Known rows, with every step that occurs
miris > lole > razab > vofogo > rano: [  3.4  12.8  25.6  -2.7  11.3  24.0   9.0   7.2  -2.6  -4.9 -18.8   8.1
  17.6 -15.9   4.1  -5.1  -8.4  32.8  12.0  20.0 -12.6  -2.3]
tomi > nepon > miris > vofogo: [ 21.5  -4.2  33.2  -7.2  12.9  26.3  -6.1   1.0   7.8  -8.5  -7.8   1.9
  12.4   6.8   4.4  -9.4  -9.7  37.7   8.1   3.7 -15.0   5.3]
tomi > nepon: [ 24.4 -14.6  29.6   7.4   9.5  23.0  -9.6  13.5   7.0  -8.4 -14.2   4.8
  14.9  -0.8  17.5   1.9  -7.9  23.2  -9.5   6.9 -22.5   2.5]
rano > vofogo > miris > lole: [ 18.2   5.7  31.9  -2.1   6.3  18.2   2.7   8.6  -4.8  -6.3 -19.2  -8.0
  -0.3  -3.1  17.0  -7.1   1.7  37.5  11.5  25.7 -29.9  13.0]
vofogo > rano: [ 16.9   2.9  20.8  -6.4  15.8  14.9  -2.6  13.6 -12.6 -11.2 -16.2  -9.5
  14.5  -6.5  23.0   1.9  -2.8  12.5  -3.4  11.7 -25.7  -8.1]
razab > lole > rano > vofogo > miris > nepon: [ 30.9 -24.3  38.2  -6.7  -8.2  15.2  -2.7  -0.9   9.5  13.0 -16.4  22.7
  -1.5   2.4  17.3 -12.0  23.0  48.9   0.0  16.9 -25.9  24.8]
pulo > razab: [ -1.7  -1.3  17.0  -2.0   7.5  24.6  -3.7  10.8  -2.9 -17.5 -11.6   5.4
  24.7 -16.1   5.0   3.6 -11.5  19.9   0.4  23.1 -11.5  -2.6]
nepon > miris > lole > razab: [  5.2   0.3  28.9 -12.4   9.5  30.2   4.4   0.3   6.3  -7.8 -12.4  17.3
  22.1 -11.5 -11.1  -1.3   4.1  37.4   8.5  25.5  -6.8   3.3]
tomi > nepon > miris > vofogo > rano > lole: [ 45.5   1.5  39.0 -10.7   7.5  34.4   5.1   2.4  10.1  -3.1 -15.7  -7.8
  14.5   5.7   3.5 -19.2  -6.2  36.8   9.5  10.5 -18.8   7.0]
rano > lole > razab > vofogo: [ 11.0   0.0  21.0  -2.7  10.3  29.4   9.2  13.5  13.6   5.3 -16.0  12.0
  27.4 -17.9   1.2  -0.9  -8.7  33.7   4.8  29.4 -11.8  11.6]
rano > vofogo: [  7.3  -1.5  20.8  -9.0  19.9  23.3  -7.4  13.1  -5.9   2.2 -11.9  -2.0
  11.1   2.9  19.0  -0.4 -11.7  29.0   9.2  21.0 -30.5  10.2]
razab > lole > rano > vofogo: [ 26.1 -12.1  35.0  -8.4   5.6  22.3  -6.2  11.4   2.5   6.8 -14.2  30.2
   2.7   3.6   5.8  -9.3  12.0  43.0  -3.4  24.2 -29.8  20.9]
pulo > razab > vofogo: [ -6.7   1.8  13.2  -0.4  14.6  21.6  -1.2  14.0   3.0 -13.9 -10.6   4.3
  26.4 -14.6   7.7  -0.1 -17.4  28.1   1.9  17.8  -9.1   0.2]
razab > vofogo > rano > lole > miris > nepon > tomi: [ 52.4 -11.9  25.0 -16.2   8.9  28.4  15.8   1.7  21.4  22.9 -10.2  -1.1
  10.2  -4.3  18.3  -9.0  -6.5  39.9   8.2   2.3 -11.9  -7.9]
lole > razab > vofogo > rano: [ -1.1   9.6  18.0  -5.6  19.1  16.9   3.8  14.0  -0.8  -2.0 -18.1   4.6
  25.4 -16.4  18.1   6.0 -11.8  19.9   9.9  16.1 -15.5  -0.2]
pulo > razab > vofogo > rano > lole: [ 17.3   7.7  19.3  -4.2   9.0  29.4   9.5  15.0   4.6  -8.4 -18.4  -4.7
  28.7 -15.7   6.7 -10.4 -14.2  27.1   3.4  24.7 -12.7   0.9]
miris > vofogo > rano > lole > razab: [ 16.4  16.1  29.0 -10.6   1.3  33.3  13.5   2.7  -5.4   0.8 -18.9   2.6
  16.6 -17.6  -1.6  -7.9 -10.5  27.5  21.8  30.6 -15.3   3.4]
tomi > nepon > miris: [ 27.1 -16.1  30.5  -3.7  16.5  23.2  -9.6   9.7  16.1  -8.6 -11.4   4.5
  21.2   5.3  12.2  -0.1  -1.5  28.7  -7.0   4.4 -17.7   5.9]
pulo > razab > lole > miris: [ 18.4  -9.0  21.6  -8.8  -0.3  26.0  -4.3  15.2   8.3 -11.7 -12.1  29.3
  23.4 -12.1  -7.8   2.4  -5.2  27.0 -12.9  26.1 -11.5   2.9]
lole > rano > vofogo: [ 19.3  -8.5  28.9  -6.9  10.6  24.7  -8.8  15.6  -0.1   7.8 -10.0  16.9
   6.9   3.4  17.0  -5.6   1.4  37.3  13.5  21.1 -30.1  15.1]
vofogo > miris > nepon: [ 15.6 -17.0  22.6  -1.9  -0.2  10.3  -2.1   0.0   0.3  -3.8 -13.1  -8.8
  10.1  -7.8  26.0   1.6   7.4  26.1  -3.4   7.2 -19.0   1.3]
vofogo > rano > lole > razab: [ 21.9   4.3  26.6  -7.4   4.6  30.4   9.5  11.5   2.1   0.8 -22.4   4.6
  25.6 -18.7   5.9   1.2  -2.6  18.5   6.4  31.2 -17.7   3.4]
nepon > miris > vofogo > rano > lole > razab: [ 18.9  14.3  29.8 -22.1   8.0  33.8  13.6  -0.5   2.9   0.7 -15.8   2.1
  22.9 -11.4  -6.4  -9.8  -4.6  32.5  23.8  28.0 -10.5   6.5]
rano > lole > razab > vofogo > miris > nepon: [ 16.1 -11.9  24.3  -1.4  -3.8  22.7  12.5   0.8  20.8  11.7 -18.2   4.9
  23.2 -19.2  12.0  -3.0   2.1  39.9   7.6  21.8  -8.2  15.2]

Rows
[ 13.8   2.5  24.5  -4.9  13.8  11.0  -2.2  14.8  -2.0  -3.4 -18.5 -10.6
   7.3  -3.6  30.8   3.9  -2.0  25.1   9.6  21.7 -32.5  15.1]  rano > vofogo > miris
[ 19.7   1.2  36.8  -2.9  14.2  30.6   4.8   4.5  19.2  -3.5 -18.9  13.4
  24.2  -4.8   2.3  -9.0  -7.0  41.6  11.6   9.8  -7.9   6.2]  tomi > nepon > miris > lole > razab > vofogo > rano
[ 42.3 -16.3  19.2 -13.0   4.9  30.1   3.0   9.9  12.3  16.8  -9.9  -0.1
  20.3   2.4  15.0 -14.5  -9.3  39.9   3.2   8.7 -18.2   1.6]  razab > vofogo > rano > lole > miris > nepon
[  8.5   6.0  31.4   2.4  -3.7  17.3   9.3   5.5   0.9 -12.8 -21.4   9.2
  12.1 -23.7   5.0   5.0   7.3  27.0   7.2  28.6 -13.5   5.3]  vofogo > miris > lole > razab
[ -0.9   9.7  14.8  -3.8  16.1  19.2   1.7  14.8  -3.3 -15.0 -15.7  -4.0
  26.7 -14.7  16.0  -1.6 -17.2  20.6   5.5  14.6 -12.4  -5.6]  pulo > razab > vofogo > rano
[ 22.9  -9.2  30.4 -10.4   9.9  14.4   8.6  -7.8  10.1  13.9 -14.3 -11.6
  -2.9  -5.7  33.8   2.7   2.6  35.2  18.0   7.1 -20.6   5.0]  rano > vofogo > miris > nepon > tomi
[ 32.2   4.8  40.2 -11.0   3.5  39.1   9.4   0.1  16.6   2.1 -18.9   7.6
  23.5  -5.8  -3.7 -11.9  -9.4  36.2  21.4  20.0 -10.4  11.7]  tomi > nepon > miris > vofogo > rano > lole > razab
[ 34.6 -16.7  38.3  -8.4   0.3  15.8   7.5  -5.8  16.4  20.3 -12.2   7.6
  -6.6  -5.2  31.7  -2.5  15.2  43.7  22.3   7.2 -20.0  10.3]  lole > rano > vofogo > miris > nepon > tomi
[ -1.7 -10.3  20.2  -0.6   3.0  12.1   4.1   0.7  13.0   5.5 -15.0   5.5
  21.2 -18.2  21.5   5.4  -1.2  33.5   9.9  11.8  -8.5   8.7]  lole > razab > vofogo > miris > nepon
[ 26.3  -0.9  25.9 -13.0   2.6  21.2  -2.0   7.9  -4.2  -4.3  -8.2  20.6
   3.8  -0.9  -5.7  -6.9  -4.8  35.6  -4.5  17.7 -19.7   3.9]  razab > lole > miris > vofogo
[ 19.2 -17.3  25.0  -8.8  10.0  20.5   5.7 -10.1   6.3   6.9  -7.1  -1.9
   3.8  -8.4  17.8   2.7   1.2  30.4   1.3   0.0 -10.4 -13.1]  miris > nepon > tomi
[ 27.6 -21.6  27.4 -13.9  -4.1  29.4   6.6  -7.6  20.6   5.1  -8.2  28.5
  13.1 -14.6  -4.8   1.3  -1.5  37.6  -5.2  11.6   0.5  -7.3]  pulo > razab > lole > miris > nepon > tomi
[ 13.4  -6.1  35.4  -0.4  12.4  33.1   1.6   3.6  25.6  -2.6 -14.1  22.2
  24.1  -4.7  -6.3  -7.0  -6.9  49.3   7.9  12.8  -4.5  11.9]  tomi > nepon > miris > lole > razab > vofogo
[ 18.5 -20.9  36.4  -5.4 -15.0  22.8  -1.2  -2.2  13.5   5.8 -17.0  28.6
   8.9  -7.1   7.3 -11.9  14.2  48.9   7.4  25.0 -15.4  24.2]  pulo > razab > lole > rano > vofogo > miris > nepon
[ 29.5 -13.5  17.1 -11.8  -1.7  37.6   4.4   8.6  16.0   9.4 -10.4   6.8
  30.5  -7.4   5.2 -14.6 -17.8  39.3  10.2  16.7  -7.7   0.7]  pulo > razab > vofogo > rano > lole > miris > nepon
[ 16.0   2.3  32.0   7.4  -9.0  17.6   8.0  11.9   9.3 -15.9 -15.4  18.4
  10.5 -19.2   3.8 -11.7   8.7  44.2   8.8  22.5  -7.6   8.0]  pulo > razab > vofogo > miris > lole > rano
[ 43.7   0.1  19.4 -10.8  12.9  24.9   5.0  24.4   9.1   5.8 -13.9  -0.8
  20.5  -2.7  15.1  -7.7 -10.8  29.0   0.1  16.9 -23.9   2.4]  razab > vofogo > rano > lole > miris
[ 29.6 -15.1  33.4  -2.8  -0.7  15.9  -3.9  11.2   1.5  -5.1 -13.5  31.4
   6.1  -5.6   1.5  -5.3  21.0  33.6 -19.4  17.9 -21.7   8.0]  razab > lole > rano
[  5.3   9.1  33.2  -2.6   2.8  23.6   6.9   6.2   1.7  -0.9 -22.7   8.0
   8.8 -14.7   9.0   0.5  -1.3  36.8  23.2  34.9 -21.4  17.9]  rano > vofogo > miris > lole > razab
[ 30.1   4.3  21.0  -5.5  15.4  21.6   7.9  16.8   0.8  -0.8 -17.7 -11.4
  18.2  -6.0  16.7 -10.2  -6.1  27.2  -3.3  16.5 -23.2   1.6]  razab > vofogo > rano > lole
[  4.7   9.4  24.1   5.5   0.5  16.4   9.0   9.4   3.6 -22.0 -17.3  -0.8
  15.1 -20.3   5.8  -6.6  -4.4  36.2   4.4  22.5  -8.1   3.1]  pulo > razab > vofogo > miris > lole
[  2.0   1.7  27.8  -1.1   2.6  29.4   4.0   4.1  -2.9  -8.0 -15.6  17.3
  15.6 -17.2  -6.7   0.4  -2.1  31.7   6.6  28.7 -11.3   0.2]  miris > lole > razab
[  6.3  11.0  26.3 -14.2  18.7  24.8   9.0   3.8   5.9  -4.9 -15.9   7.8
  23.8  -9.8  -0.6  -6.5  -2.1  38.1  13.9  17.7  -7.9   1.1]  nepon > miris > lole > razab > vofogo > rano
[ 28.6  -0.9  34.3   6.4  -2.5   9.8   6.2  13.0   5.2  -8.2 -15.2  12.5
   0.3  -9.9  13.5 -11.8  16.9  44.0   1.4  14.5 -18.6   9.0]  razab > vofogo > miris > lole > rano
[ 32.2  -7.3  38.7  -4.2  -0.8  10.1  -0.9  13.7   6.5   2.1 -20.5  21.4
  -0.7  -2.6  17.4  -5.0  21.3  38.4  -2.9  25.3 -31.3  25.6]  razab > lole > rano > vofogo > miris
[ 57.5 -16.1  29.3 -17.5   2.1  31.3  13.7  -1.0  15.5  18.9 -11.4  -0.6
   8.9  -6.1  15.2  -5.1  -0.3  31.3   6.5   7.1 -14.2 -10.6]  vofogo > rano > lole > miris > nepon > tomi
[ 39.5 -16.9  47.6  -4.6   5.6  38.0  -7.8   6.0  19.3   6.3 -11.1  25.4
   5.7  14.9   0.8 -20.3   6.1  59.5  15.1  14.7 -22.5  21.8]  tomi > nepon > miris > lole > rano > vofogo
[ 32.3  11.2  28.6 -21.4  11.5  28.2   9.5   1.6  -3.8  -4.7 -12.6 -13.2
  13.8   0.1   1.3 -17.6  -1.7  33.4  12.2  18.3 -18.6   2.0]  nepon > miris > vofogo > rano > lole
[ 41.5 -20.1  44.2  -9.8  -4.7  13.5  10.3  -9.2  19.1  18.7 -16.7  20.5
 -11.3  -4.7  20.6  -6.1  26.2  48.9   5.3  10.3 -19.4  14.9]  razab > lole > rano > vofogo > miris > nepon > tomi
[ 27.1  -9.1  34.4   1.1  -3.6  25.6  -1.3   8.7  -4.4  -7.1 -10.0  21.4
   2.4  -5.3  -0.8 -12.5  13.6  40.8  -0.5  19.0 -19.0   0.8]  miris > lole > rano
[ 24.6 -20.7  32.3  -5.5  -3.9  17.6  -5.2   2.8   6.9  14.7 -12.0   8.9
   2.5   1.7  28.5  -7.5  12.0  43.8  17.0  13.9 -26.4  19.2]  lole > rano > vofogo > miris > nepon
[ 42.8 -11.5  21.8  -9.2   4.2  30.7  -0.1  20.9   8.8   2.9 -10.4   8.9
  18.9  -4.0   4.0  -2.2  -4.8  28.2  -4.9  24.8 -22.7   5.0]  rano > lole > miris
